Every row comes from one small tree of marks. The marks that hang from a mark follow it in brackets, in alphabetical order. Every link used is in the known rows. Which tree was each row made from?
In the rows, 128 means zero.
Known rows:
sitam{firu}: [173  88 127 144 157 145 106 143 155 177 155 103 147  95 120 128 153 145
 144 169 143 118  94 128 115 115 106 130 104  90 123 124 142 142 131  96
 129 110  93 119 125 140 100 101 114 114  96 182  91 138]
vanu{firu}: [152 105 104 182 148 154 109 162 161 162 130 114 139 114 150 148 161 153
 131 141 154 109  91 112 128 121 119  91 105  96 126 125 150 128 148  79
 113 129 112 106 129 122  91  91 135  84 108 144 102 149]
zumisan{lifi{didi{sigaf}}}: [117 136 119 118  99 203 122 139 200 144 170  85 116  96 156 120 112 172
 120 188 155 159 107 149  81 135  37 131 116 115 121 149 118 146 146  93
 135  84 105  84 132 107 112 140  96 133 148 132 121 209]
didi{sigaf{lozig{soni} vanu}}: [111 142 102  96  53 138 134 173 171 137 139 119 112 128 170  74 149 148
 128 144 159 142 121 177 116 146 104 135 120 135 105  85  83 139 159  63
 146  83 161 147 159 101 130  82 136 124 129 132  72 116]
firu{vanu{sigaf{lozig}}}: [135 124 126 146 101 134 120 155 154  94  88 135 158 120 123  86 111 122
 122 119 127 117 121 122 160 144  72 127  81 103 135 145 162 129 148  75
 158 152 167 134 192  78  69 129 127 107  99 134  93 148]
didi{lifi sigaf{lozig vanu}}: [119 141 115 123 104 121 128 174 175 107 130 127 105 126 140  94 118 165
  87 141 177 152 113 174 132 124 130 157 125 184 127 123 102 152 144  83
 165 111 149 161 151 109 106  83 124 109 163 106  89 162]
sigaf{didi vanu{firu{sitam}}}: [154 126 157 175 209 141 132 161 165 135  84 139 121 164 210 144 149 128
 143 112 151  97  83 104 155  96 177 128 140 130 104 185 127 152 130  64
  94 170 135 127 125 131 113  65 164 103 136 113 104 125]
lozig{sigaf{didi vanu} soni}: [133 105  91 106 110 157 123 157 138 111 131 109 141 128 168 111 157 116
 190 139 142 126 109 133 152 166 137 113 162 108 108 107  60 145 132  98
 135  99 121 121 134 100 144  77 151 139 158 169  99 104]
lifi{didi{sigaf} zumisan}: [123 118  94 132 121 174 119 146 173 153 163 122 107  88 162 117 143 167
 127 216 159 157 100 172  94 117 104 135 113 119 138 163 135 141 129 122
 150  92 116  78  99 119 114 167 112 108 174 152 116 196]
sitam{sigaf{didi}}: [143 123 126 129 183 165 119 131 151 132  92  55 129 137 146 121  96 146
 132 136 161 102 121 106 134  68 139 106 119 126 138 178 100 111 151 119
 145 107 144 100 116  90 100 130  99  84 155 172 139 156]
sitam{firu sigaf{vanu}}: [169 134 157 157 166 119 132 178 158 124  91 109 147 132 118 141 136 152
 107 141 146 108 130 135 131  96 162 117 117  99 115 119 115 157 112  64
 115 123 128 149 136 147 100  83 119  99 119 176  92 145]
zumisan{lifi{didi}}: [136 134 125 137 122 190 105 115 178 140 173  76 145  83 141 147 111 155
 117 179 128 145 113 113  88 162  30 136 130 127 129 142 132 145 142 106
 132 104  94  95 146 121 119 144  94 129 133 157 128 196]
lifi{zumisan}: [159 122  99 159 157 144  87 115 144 155 149 117 139  71 137 124 130 155
 127 181 153 117 105 134 127 136 125 138 115 120 147 121 147 129 120  99
 134 119 108  79  97 141 112 151 143 102 140 185 113 181]
lifi{didi{sigaf{vanu}} zumisan}: [122 139 110 151 128 161 126 168 176 130 140 139 100 107 170 133 152 170
 110 207 185 155 120 177 103 131 127 122 132 128 118 144 130 157 110  98
 134 118 125 112 106 125 122 135 127 130 181 132  93 194]
vanu{firu{sitam} sigaf{didi lozig{soni}}}: [109 107 121 102 133 139 129 150 155 155 102 148 134 153 211  36 152  99
 169  98  99  98  75 120 168  96 125 168 104  96 135 179 127 142 193  67
 136 136 176 109 162  90 109 113 128 101 108 116 145 100]
soni{lozig{sigaf{didi{lifi} vanu{firu}}}}: [120  76  95 158 165 138 113 173 162 104 140 119 159 118 175 148 155 136
 147 135 162 138  90 124 177 134 194 111 167 125 153 177  85 152 120 101
 142 150 110 148  83 151  92 103 122  82 191 143 125 135]
soni{lozig{sigaf{vanu}}}: [138 100  93 167 108 148 131 167 140 114 149  91 179  74 140 142 159 129
 160 163 159 139 122 130 155 166 148  71 149  87 132 101  82 148  99  80
 119 153  94 132 125 143  98 108 138 116 138 185  84 149]
vanu{firu{sitam} sigaf}: [147 114 135 155 158 154 135 177 173 146 109 154 133 109 157 110 161 102
 158 106 149  92  91 103 158  98 140  97  92  71 127 171 173 139 145  65
 104 176 136  93 170 110  90 111 157  88  84 120 125 142]
zumisan{lifi{didi{sigaf{vanu{firu{sitam}}}}}}: [117 168 164 152 148 173 143 195 199 127 139 143 115 146 228 143 152 159
 108 156 135 148  95 156 102 120 104 132 130 139  89 167 142 182 139  44
  91 135 113 117 170 142 129 107 147 124 140  85 107 189]
vanu{sigaf{lozig}}: [126 123 109 141 100 120 123 160 169 129 102 112 131  89 121  69 118 114
 120 125 153 132 123 114 150 132  88 114  89  98 134 127 138 114 161  92
 147 145 153 113 197  79  83 134 116  98  77 146 105 154]
sitam{sigaf{lozig{soni}}}: [121 137  92  90  88 128 126 133 139 135 111  89 167 130 150  69 129 157
 123 132 104 112 115 143 134 103  97 150 106 127 142 106  93 122 184  82
 160  79 152 119 159  89 114 131 107 101 123 179 122 142]
didi{lifi sigaf{vanu}}: [130 132 111 132 120 156 124 179 180 109 139 122  90 114 121 133 120 153
 107 139 197 127 113 169 123 121 145 110 132 150 114 140 113 147 110  95
 148 110 124 146 116 116 110  79 130 106 180 128  87 159]
lozig{sigaf{vanu} soni}: [136 114  79 113  79 154 127 172 136 118 142 129 166 107 145 128 167 119
 182 151 135 128 123 134 152 180 124  92 153 101 101  69  89 149 121  75
 127 108 108 120 159 113 143  72 144 141 129 184  76 117]
firu{sitam{sigaf{didi{lifi}}} vanu}: [157 134 164  99 227 176 114 124 127  92  77 130 162 179 156 119  74 156
 139 114 111  79  86 116 182  48 151 179 110 179 149 248 124 144 137 105
 169 131 138 141 132 102 107 129 122  95 205 139 164 163]
vanu{firu{sitam} sigaf{didi}}: [136  97 140 149 191 159 130 167 159 147  93 136 118 129 183 103 141  94
 170 100 151  93  83  93 164  80 155 112 103  85 130 209 150 130 152  85
 114 169 152  90 153  94  88 110 138  82 104 116 139 133]
soni{lozig{sigaf{didi vanu{firu}}}}: [121  86 106 190 161 146 130 177 160 120 129 106 167 120 185 143 167 129
 171 144 159 129  94 121 164 124 172  77 160  86 138 149  80 145 122  78
 109 153 118 136  95 139  89 103 141  85 161 144 103 125]
vanu{sigaf}: [140 111 110 144 115 155 121 165 157 131 126 108 127  74 102 104 125 109
 143 126 176 108 120 112 137 128 115  73 103  77 137 138 143 114 126  98
 132 139 134  96 164  92  81 123 119  88 101 144 104 149]

Write each row's tree:
[101 123  72  85  57 148 114 128 164 161 162 129 122 113 188  63 157 171
 137 216 120 171  99 206  98 134  66 186 111 132 154 137 112 148 175 101
 171  67 134  92 118 116 127 157  97 131 171 151 117 167] => lifi{didi{sigaf{lozig{soni}}} zumisan}
[142 136 142 108 149 106 124 148 156 130  84 107 144 172 156  78 137 146
 126 119 106 123 115 152 138  86 152 173 135 121 120 129  82 149 160  77
 150  87 165 162 131 128 121  93 106 111 148 174 104 100] => sitam{firu sigaf{didi lozig{soni} vanu}}
[157 122 136 165 160 133 151 188 159 104 101 159 174 132 194 151 183 123
 172 133 112 125 102 103 174 129 169 103 148  99  92 118 127 168 124  55
  89 180 112 120 176 147 121  56 178 127  97 149  95 155] => lozig{sigaf{vanu{firu{sitam}}}}
[151 155 158 112 191 131 135 113 153 136  70  80 156 155 192  72 104 134
 129 129  99 102 110 122 164  46 136 186  93 150 139 194  98 122 175  95
 145 126 161 112 163 102 114 133 109 105 125 162 154 177] => firu{sitam{sigaf{didi lozig}}}
[142 147 156  99 199 128 121 110 158 118  87 103 144 161 178  85  84 148
 121 117  98 116 103 129 173  45 147 204 110 193 158 226  95 133 177 124
 174 117 155 127 145 108 111 133 105 103 164 147 177 182] => firu{sitam{sigaf{didi{lifi} lozig}}}
[139 132 123 202 135 105 129 171 166 115  91 129 130 144 169 130 153 153
  92 116 144 136 110 128 135 132 127 114 130 129 110  89 131 145 152  46
 116 149 153 153 160 128  97  70 133 102 107 129  69 134] => sigaf{lozig vanu{firu}}
[155 127 166 131 196 126 115 131 143 119  68 105 180 176 156  87  99 166
 116 139  85 119 100 152 162  59 110 190  95 132 138 179 123 136 164  86
 165 115 157 155 133 109  71 125 101  93 132 164 121 143] => sitam{firu{vanu} sigaf{didi lozig}}
[134 121 138 149 147 122 144 171 167 141 103 163 145 114 180  72 158 111
 135 109 113 112  90 103 173 104 128 130  83 103 130 160 163 137 172  63
 112 177 155 114 198 105  87 120 136  93  56 113 123 154] => vanu{firu{sitam} sigaf{lozig}}
[138 152 158 144 210 125 141 142 161 138  59 100 156 178 223  76 125 150
 118 109  90 106  92 111 170  42 154 176 100 137 141 196 121 130 187  73
 134 141 165 114 148 108 100 117 114  88 109 143 155 151] => vanu{firu{sitam{sigaf{didi lozig}}}}
[144 115 102 180 137 132 141 196 164 106 109 139 167 127 165 164 170 135
 147 142 144 134 110 114 157 145 159  75 152  92  99  79 121 155 124  65
 107 154 116 122 145 130 107  63 161 105 110 157  86 145] => lozig{sigaf{vanu{firu}}}
[120 129  88 127 120 127  98 121 174 130 153 138 115 104 150  80 107 178
  99 179 141 155 106 195 132 102 123 186 109 178 161 146 138 133 152 101
 180  88 134 109 109 129 112 140 133 105 170 142 128 208] => didi{lifi{zumisan} sigaf{lozig}}
[119 108 141 136 182 116 120 148 181 116  97 149 121 149 187  77 117 112
 116  80 122 115  74 112 179  77 149 183  99 153 157 227 137 138 175  93
 152 156 160 120 149 100  82 121 127  87 126  89 156 142] => vanu{firu{sitam} sigaf{didi{lifi} lozig}}
[142 153 129 184 165 123 139 192 160 113  70 116 140 153 150 155 145 165
  90 106 161 106 120 109 135  93 177  72 124 107 110 110 122 145 135  49
 106 144 149 141 141 124  97  91 135  78 127 146  93 151] => sitam{sigaf{vanu{firu}}}
[143 150 116 161 181  89  83 113 167  98 111 124 125 135 169 110  89 160
  85 138 144 140 109 150 151 127 159 208 148 201 159 156 117 143 142 116
 165 129 147 152 100 136 125 134 138 118 197 149 123 165] => sigaf{didi{lifi{zumisan}} lozig vanu}
[139 112 132 139 208 145 127 169 167  92 100 162 153 159 205 153 148 125
 157 112 111 120  75 123 188 116 197 151 156 153 122 183 116 171 131  88
 123 161 115 133 122 135 123  66 163 116 164 126 139 141] => lozig{sigaf{didi{lifi} vanu{firu{sitam}}}}
[149  90 152 117 176 121  96 141 159 106  95 158 146 149 110  68  94 128
 117 106 128 124  93 141 167 113 106 196  98 130 161 194 147 146 157 104
 187 135 148 158 128  95  60 128 102 105 146 122 126 129] => sitam{firu{vanu{sigaf{didi{lifi} lozig}}}}
[158 165 161 127 212 137 140 144 152 115  72 101 134 159 187 120 101 132
 135 109 150  92 122 110 165  63 184 130 133 132 112 184  93 138 119  88
 110 135 148 129 142 110 127  98 138 105 149 147 130 154] => firu{sitam{sigaf{didi vanu}}}
[164  94 142 145 139 145 115 172 142 134 111 148 160 102 100 111 138 120
 150 133 151 105 102 137 150 126  97 115  87  63 125 150 171 144 116  71
 141 144 125 138 144 107  68 117 125 102 108 153  92 128] => sitam{firu{vanu{sigaf}}}
[115 123  83  77  50 160 129 146 160 163 148 107 116 111 161  54 148 155
 148 162 136 142  97 172 111 123  79 144 108 126 120 113  92 130 177  79
 162  65 145 103 143  96 118 109 118 115 126 146  98 133] => didi{sigaf{lozig{soni}}}
[115 118  92 101  56 136 118 153 147 137 127 122 135  91 123  49 142 103
 147 116 137 124 119 130 138 146  81 132  96  89 143 108 125 122 178  84
 158 109 152 108 176  80 103 144 112 113 102 142 104 119] => vanu{sigaf{lozig{soni}}}
[141 143 141 162 145 152 148 200 176 140 119 157 110 144 202 121 173 145
 141 132 157 116  89 147 131  83 176 102 116 120  87 151 138 166 133  44
  88 157 136 126 148 132 105  52 167 104 116 111  78 140] => didi{sigaf{vanu{firu{sitam}}}}
[105 109  85 126  72 127 115 179 160 136 126 140 132 115 153  64 167 113
 133 102 126 121 104 119 146 146 102 104  99  80 132 118 142 129 193  63
 143 127 156 114 164  96  93 117 116  76  82 135 109 113] => vanu{firu sigaf{lozig{soni}}}
[113 112  98 159 179  97  86 136 178 105 106 161 120 124 166  87 103 134
  92 111 135 127  89 134 166 101 157 173 108 149 175 189 161 127 176 104
 167 145 165 105  89 121  80 161 122  69 163 112 155 162] => vanu{firu sigaf{didi{lifi{zumisan}} lozig}}
[135  97 129 174 191 147 136 170 159 122 128 127 174 130 224 124 176 115
 185 140 129 122  88 117 193 107 196 116 161  95 126 181  87 158 114  69
 102 175 111 131 124 158 107 100 158 101 138 143 121 133] => soni{lozig{sigaf{didi vanu{firu{sitam}}}}}
[107 139  91  85  62 130 125 160 170 113 144 140 109 136 152  74 142 157
 106 129 166 145 106 192 125 144 116 151 132 172 116 122  88 156 164  73
 172  76 149 157 136 110 128  87 127 119 176 113  84 130] => didi{lifi sigaf{lozig{soni} vanu}}
[129 125 107  98 125 127 102 134 155 102 129 121 115 153 158  93 111 144
 120 124 143 132 105 143 152 149 125 184 150 186 137 148  78 147 160 105
 176  93 149 168 118 101 128  98 119 122 191 130 113 106] => sigaf{didi{lifi} lozig{soni} vanu}
[109 104  91  95  89 140 114 141 155 138 116 107 112 108 142  44 119  99
 157 111 145 119 107 116 142 129  90 143 110 100 146 155  94 113 183 108
 164  98 167 112 147  70 101 131 106 122 133 138 123  98] => vanu{sigaf{didi lozig{soni}}}
[167 104 139 127 205 142 110 135 154 150 101  67 143 132 134 116 114 150
 140 148 141 106 103 124 132  56 148 139 106 104 141 173 111 124 143 109
 144  93 125 118 103 124  89 120  94  92 132 181 132 143] => sitam{firu sigaf{didi}}
[121 100  95 157 203 133  81 147 157 110 125 161 109 115 145 122 102 128
 112 114 162 108  88 116 158  97 177 136 111 120 175 207 170 127 156 118
 149 142 142  90  62 127  86 155 128  66 185 126 158 153] => vanu{firu sigaf{didi{lifi{zumisan}}}}
[156 109 160 110 199 119 100 121 159 104  71 121 174 182 140  93  80 174
  98 128  94 117 100 148 170  64 124 213 107 168 157 207 120 148 157 105
 198 104 145 166 106 118  75 112  93  89 174 157 144 152] => sitam{firu{vanu} sigaf{didi{lifi} lozig}}
[119 112 106 169 116 117 132 181 186 133  99 127 134 108 142  95 152 120
 113 107 143 124 109 109 152 119 107 100  86  88 134 123 157 127 181  71
 127 155 160 110 180  93  72 118 122  80  63 122 101 154] => vanu{firu sigaf{lozig}}
[123 135  98 155  87 109 118 168 162 130 111 137 137 143 182 102 177 145
 117 119 135 125  99 139 134 152 112 139 133 125 106  79 121 153 170  40
 126 117 149 155 144 128 119  85 138 108 119 132  69 106] => sigaf{lozig{soni} vanu{firu}}
